Known rows, with every way that one mark hangs from another:
(Q_821 Q_842): |  -3 |  11 |  -2 |  -6 |  -6 |  -3 | -11 |  -4 |  20 |  -8 | -11 |  -2 |  -3 |   3 |  -1 |  -4 |   3 |  -3 | -18 |   3 |   1 |  17 |   5 |
(Q_714 Q_431): |  11 |  18 |  -1 | -13 |  -2 | -10 | -11 |  -2 |  10 |   1 |   1 |   3 |  -4 |  -3 |  -5 |  -4 |   2 | -14 |   9 |  13 |   6 |  21 |  -8 |
(Q_842 Q_391 Q_502 Q_965): |  -2 |   3 |   7 |  -8 | -12 |  -6 | -24 |   1 |  22 |   2 |   6 |  36 |   5 |   3 |  -2 |  30 |  -1 | -21 |   2 |  10 |  15 |  11 | -19 |
(Q_551 Q_502): |   3 |  27 |   2 |  -7 | -18 |  -1 |  -6 |  -8 |  12 |  -2 |   0 |   3 |  -2 |  -7 |  -4 | -10 |  -8 |  -7 |  -9 |  -7 | -19 |   1 | -11 |
(Q_551 (Q_502 (Q_842 Q_391))): |   5 |  39 |  -6 | -16 | -16 |   4 | -22 |  -8 |  13 |  16 |   6 |  28 | -16 |  15 | -12 |  -8 | -12 |  -4 | -12 |  -8 | -16 |  -9 |  -4 |
(Q_502 (Q_842 (Q_965 Q_826 Q_867))): |   7 |   0 |   3 |  -5 | -31 |  24 |  -2 |  -8 |  28 |   3 |   7 |  16 |   9 |   6 | -20 |  11 |   1 |  -4 |  14 |   7 |  28 |  24 |  11 |
(Q_391 (Q_842 Q_502 (Q_965 Q_867))): |  10 | -16 |   3 |   1 | -25 |  -7 |  -1 |  -4 |  22 |  -2 |   2 |  28 |  10 |   3 |  10 |  28 |   7 | -20 |   2 |  10 |   7 |  31 |  -6 |
(Q_391 Q_842): |   7 |   6 |   0 |  -8 |  -4 |  -7 |  -7 |  -8 |  11 |  -7 |  -2 |   3 |  -2 |   0 |   0 |   4 |   1 |  -9 | -15 |   3 | -16 |  23 |   6 |
(Q_842 (Q_431 Q_276) Q_502 (Q_965 Q_826 Q_867)): |   4 |  -3 |  21 |  -7 | -43 |   3 |  -8 |   1 |  40 |  -9 |  17 |  17 |  25 |  -4 |  -5 |  26 |  21 | -10 |   4 |  19 |  28 |  22 |  -2 |
(Q_391 (Q_842 (Q_431 (Q_276 Q_991)) Q_502)): |   4 |  15 |  12 | -21 | -10 | -17 | -10 | -12 |  23 |  -6 |  -2 |  10 |   0 |  -1 |  14 |  14 |  28 | -13 | -19 |   1 |   1 |  17 |  -3 |
(Q_842 Q_391 (Q_431 Q_826) Q_502 (Q_965 Q_721)): |  -5 | -10 |  -1 | -15 | -33 | -10 | -28 |   0 |  49 |  16 |  10 |  29 |  24 |  -1 | -11 |  39 |  20 | -14 |  18 |  18 |  40 |  17 | -16 |
(Q_991 Q_276): |   1 |  18 |   1 |  -9 |  -4 |   6 |  10 | -27 |  15 | -16 |  -6 |  -7 |  -1 |  -3 |   4 |  -5 |   2 | -12 |   2 |  -6 |   4 |  15 |  -8 |
(Q_821 (Q_842 (Q_965 Q_826))): | -11 |   1 |  14 |  -7 | -20 |   6 | -15 |   2 |  33 | -11 |   8 |   3 |  14 |   1 |  -4 |  13 |   2 |   4 | -10 |  15 |  17 |  16 |  10 |
(Q_391 (Q_842 (Q_431 Q_826) Q_502 (Q_965 Q_867))): |   3 | -19 |   1 |  -9 | -30 | -16 | -20 |  -2 |  34 |  10 |   5 |  25 |  19 |   1 |   6 |  31 |  24 | -20 |   6 |  12 |  22 |  31 |  -2 |
(Q_821 (Q_842 Q_391 (Q_965 Q_826))): | -13 |   3 |  12 | -11 | -19 |   4 | -23 |   0 |  43 |   2 |  14 |  11 |  12 |  15 |  -7 |  22 |   0 |   6 | -15 |  17 |  15 |  10 |  10 |
(Q_391 (Q_842 (Q_431 Q_276 Q_826) (Q_965 Q_721))): |   1 |  -2 |  17 | -18 | -32 | -15 | -21 |   3 |  35 |  -7 |  16 |  18 |  16 |  -4 |   2 |  14 |  25 |  -8 |  -4 |  18 |  21 |  35 |  16 |
(Q_391 (Q_842 Q_502 (Q_965 Q_826 Q_867))): |  12 | -22 |   8 |  -1 | -37 |   4 |   6 |  -6 |  34 |  -4 |  13 |  16 |  20 |  -1 |   2 |  35 |  10 | -10 |   3 |  18 |  11 |  31 |   1 |
(Q_551 (Q_502 (Q_842 Q_391 (Q_431 Q_826)))): |  -2 |  36 |  -9 | -26 | -21 |  -5 | -41 |  -6 |  26 |  27 |   9 |  24 |  -7 |  13 | -17 |  -3 |   5 |  -4 |  -7 |  -6 |   0 |  -9 |  -1 |
(Q_721 Q_965): |   3 |   0 | -10 |   7 | -25 |   9 |  -2 |  -3 |  30 |   4 |  -3 |  -3 |   2 |   1 | -14 |   1 |  -3 | -13 |  -3 |  -9 |   4 |  31 |  -4 |
(Q_502 Q_842): |   6 |  22 |  -6 | -11 |  -5 |  10 | -13 |  -6 |   5 |  -2 |  -7 |  16 | -14 |   3 | -15 |  -7 |  -1 | -11 |   0 |  -3 |   6 |  15 |   2 |
(Q_431 Q_276): |  10 |  21 |  12 | -11 | -12 |   1 |  -3 |  -4 |  10 | -22 |  -1 |   3 |  -7 |  -7 |  -3 |  -9 |   8 | -14 | -15 |   3 |   1 |  25 |   5 |
(Q_551 (Q_502 (Q_842 Q_391 (Q_965 Q_721 Q_867)))): |   7 |  12 |  -8 |  -4 | -46 |  15 |  -4 | -11 |  37 |  24 |   9 |  37 |   6 |  20 | -13 |   7 | -10 |   1 |  14 |  -1 |  13 |   7 |  -4 |
(Q_842 Q_431 Q_502): |  -2 |  10 |   0 |  -8 | -11 | -11 | -21 |   0 |  19 |   0 |  -4 |  12 |  10 |  -7 |  -8 |  16 |  11 | -14 |   2 |   6 |   5 |   8 | -19 |
(Q_821 (Q_842 Q_391 Q_431 Q_502 Q_965)): | -20 |   7 |   8 | -11 | -13 | -20 | -46 |   9 |  36 |  12 |   7 |  36 |  13 |  18 |   4 |  32 |   7 |  -6 | -11 |  15 |  17 |  -1 | -12 |

Rows:
| -10 |  -5 |   0 | -15 | -27 |  -5 | -29 |  -4 |  49 |  17 |   8 |  16 |  23 |   3 | -16 |  26 |  14 |  -6 |  14 |  13 |  35 |  18 |  -2 |	(Q_842 Q_391 (Q_431 Q_826) (Q_965 Q_721))
|   0 | -17 |   4 | -12 | -32 | -17 | -21 |   2 |  37 |   5 |  11 |  26 |  23 |  -8 |   1 |  35 |  24 | -14 |  11 |  19 |  25 |  27 |  -6 |	(Q_391 (Q_842 (Q_431 Q_826) Q_502 (Q_965 Q_721)))
|  -6 |   6 |  -6 | -21 | -25 |   2 | -37 |  -1 |  40 |  24 |  10 |  33 |  10 |  13 | -22 |  20 |  12 |  -5 |  18 |  10 |  40 |  15 |   4 |	(Q_502 (Q_842 Q_391 (Q_431 Q_826) (Q_965 Q_721)))
|  14 |  28 |  10 | -26 |  -3 |  -8 |   1 | -14 |  16 |  -7 |  -2 |  -3 | -11 |  -3 |   8 | -11 |  18 | -15 |   0 |   5 |  16 |  26 |  -2 |	(Q_714 (Q_431 (Q_276 Q_991)))
|  -8 |   3 |   6 |  -9 | -13 | -12 | -29 |   6 |  29 |   1 |   4 |  35 |   3 |  14 |   8 |  28 |   3 | -12 | -13 |  14 |  17 |   9 | -11 |	(Q_821 (Q_842 Q_391 Q_502 Q_965))
| -13 |   7 |  14 |  -8 |  -6 | -16 | -36 |   3 |  17 |   4 |   9 |  20 |  13 |   5 |   2 |  17 |   1 |  -5 |  -5 |   7 |  -3 |  12 |   3 |	(Q_391 (Q_842 Q_431 Q_965))
|   3 |   8 |  -6 |  -7 | -19 |  12 | -17 |  -8 |  24 |  16 |   0 |  35 |  -4 |  23 | -13 |  11 |  -5 | -11 |   8 |   0 |  23 |  19 |   4 |	(Q_502 (Q_842 Q_391 (Q_965 Q_867)))
|   2 |  -4 |  15 |  -7 | -25 |   6 |  -8 |   2 |  26 | -12 |  12 |  16 |  16 | -14 |  -8 |  30 |   6 | -14 |   8 |  16 |  20 |  15 | -12 |	(Q_842 Q_502 (Q_965 Q_826))
| -11 |  32 |   3 | -24 | -23 |  -6 | -52 |   2 |  26 |  27 |  18 |  41 |  -1 |  14 | -12 |   6 |   0 |  -7 |   0 |  -1 |  11 | -10 |  -2 |	(Q_551 (Q_502 (Q_842 Q_391 (Q_431 Q_826) Q_965)))
|   2 |   2 |  -4 | -16 | -16 | -12 | -23 |  -2 |  25 |   2 |  -4 |   8 |   9 | -13 |  -9 |  17 |  23 | -21 |   4 |   7 |  19 |  17 | -14 |	(Q_842 (Q_431 Q_826) Q_502)
|  17 |  20 |   6 | -34 |  -9 |  -9 |   0 | -15 |  23 |  -6 |  -2 |  -7 | -11 | -10 |   7 | -11 |  30 | -21 |   2 |   6 |  31 |  36 |   4 |	(Q_714 (Q_431 (Q_276 Q_991) Q_826))
|  10 |  14 |   5 | -27 | -12 |   3 |   6 | -21 |  25 | -15 | -12 | -12 |  -8 | -13 |   3 |  -8 |  29 | -19 | -10 |  -7 |  25 |  34 |   7 |	(Q_431 (Q_276 Q_991) Q_826)
|  -8 |  25 |  12 | -14 | -12 | -13 | -26 |   3 |  23 | -12 |   0 |   3 |   0 |   7 |   3 |  -9 |  15 |   1 | -29 |   8 |   2 |  14 |  11 |	(Q_821 (Q_842 (Q_431 Q_276)))
|  -3 | -12 |   2 | -11 | -33 |  -8 | -19 |   2 |  39 |   3 |   5 |  22 |  25 | -14 |  -9 |  31 |  22 | -17 |  23 |  16 |  41 |  22 | -17 |	(Q_842 (Q_431 Q_826) Q_502 (Q_965 Q_721))
| -18 |   2 |  12 | -12 | -24 |  -9 | -39 |   8 |  49 |  10 |  18 |  24 |  22 |  14 |  -5 |  40 |  10 |   4 | -11 |  23 |  21 |  -1 |  -5 |	(Q_821 (Q_842 Q_391 Q_431 Q_502 (Q_965 Q_826)))
|   8 |   7 |   8 | -30 | -16 | -19 | -12 | -13 |  30 |  -5 |  -1 |   5 |   0 |  -7 |  13 |  14 |  40 | -19 | -17 |   2 |  15 |  27 |   2 |	(Q_391 (Q_842 (Q_431 (Q_276 Q_991) Q_826) Q_502))
|  -4 |  12 |  -3 | -12 | -10 | -13 | -29 |  -3 |  29 |  14 |   1 |  19 |   7 |   6 | -11 |  25 |   8 | -12 |  -4 |   7 |   4 |   2 | -18 |	(Q_842 Q_391 Q_431 Q_502)
|   2 |  -2 |  23 |  -8 | -36 |   0 | -12 |  -2 |  37 |  -6 |  21 |   8 |  22 |   7 |  -1 |  17 |  15 |   2 | -11 |  17 |   8 |  29 |  22 |	(Q_391 (Q_842 (Q_431 Q_276) (Q_965 Q_826 Q_867)))
|   3 |  -4 |  12 |  -6 | -12 | -13 | -17 |   3 |  11 |  -8 |   7 |  33 |   4 |  -3 |  11 |  27 |   3 | -21 |  -4 |  11 |   1 |  21 |  -9 |	(Q_391 (Q_842 Q_502 Q_965))
|   3 |  19 |   5 | -12 | -44 |  18 | -13 |  -5 |  40 |  16 |  25 |  29 |  10 |  10 | -22 |  14 |  -9 |   9 |   8 |  10 |  10 |  -4 |   1 |	(Q_551 (Q_502 (Q_842 Q_391 (Q_965 Q_721 Q_826))))
| -23 |  11 |  11 |  -7 |  -8 | -13 | -39 |   8 |  26 |   1 |   1 |  16 |  13 |   9 |   1 |   9 |   3 |   1 |  -8 |   9 |  13 |   6 |   1 |	(Q_821 (Q_842 Q_431 Q_965))
|  -7 |  22 |   9 | -11 | -45 |  12 | -21 |   0 |  36 |  14 |  24 |  22 |  22 |   0 | -23 |   9 |  -2 |  13 |  15 |   9 |  12 |  -8 |  -1 |	(Q_551 (Q_502 (Q_842 Q_431 (Q_965 Q_721 Q_826))))
|  21 |  20 |   8 | -26 | -14 | -13 | -11 |   0 |  13 | -12 |   8 |   4 | -11 |  -9 |   1 | -11 |  23 | -23 |  -1 |  18 |  20 |  37 |   6 |	(Q_714 (Q_431 Q_276 Q_826))
|  -9 |  -1 |   1 |  -5 | -23 |  -2 | -16 |  -2 |  44 |   5 |   3 |  20 |  12 |  16 |  -3 |  19 |  -1 |   4 |  -5 |  15 |  22 |  17 |   2 |	(Q_821 (Q_842 Q_391 (Q_965 Q_721)))
|  17 | -17 | -10 |   2 | -45 |  24 |  31 | -21 |  51 |  -1 |  -3 | -21 |  25 |  -7 | -24 |  12 |  10 |   5 |  15 |  11 |  20 |  34 |   5 |	(Q_965 Q_721 Q_826 Q_867)
|  -4 |  16 |  24 | -12 | -19 | -14 | -30 |  11 |  15 | -14 |  11 |  33 |   9 |  -6 |   4 |  17 |  14 | -19 |  -3 |  13 |  18 |  13 | -12 |	(Q_842 (Q_431 Q_276) Q_502 Q_965)
|  -3 |  33 |   8 | -11 | -19 |   4 | -25 |   2 |   3 |   3 |   9 |  37 |  -8 |   3 |  -4 |  -7 | -14 |  -9 |   1 |  -6 |  -2 |  -5 |  -7 |	(Q_551 (Q_502 (Q_842 Q_965)))
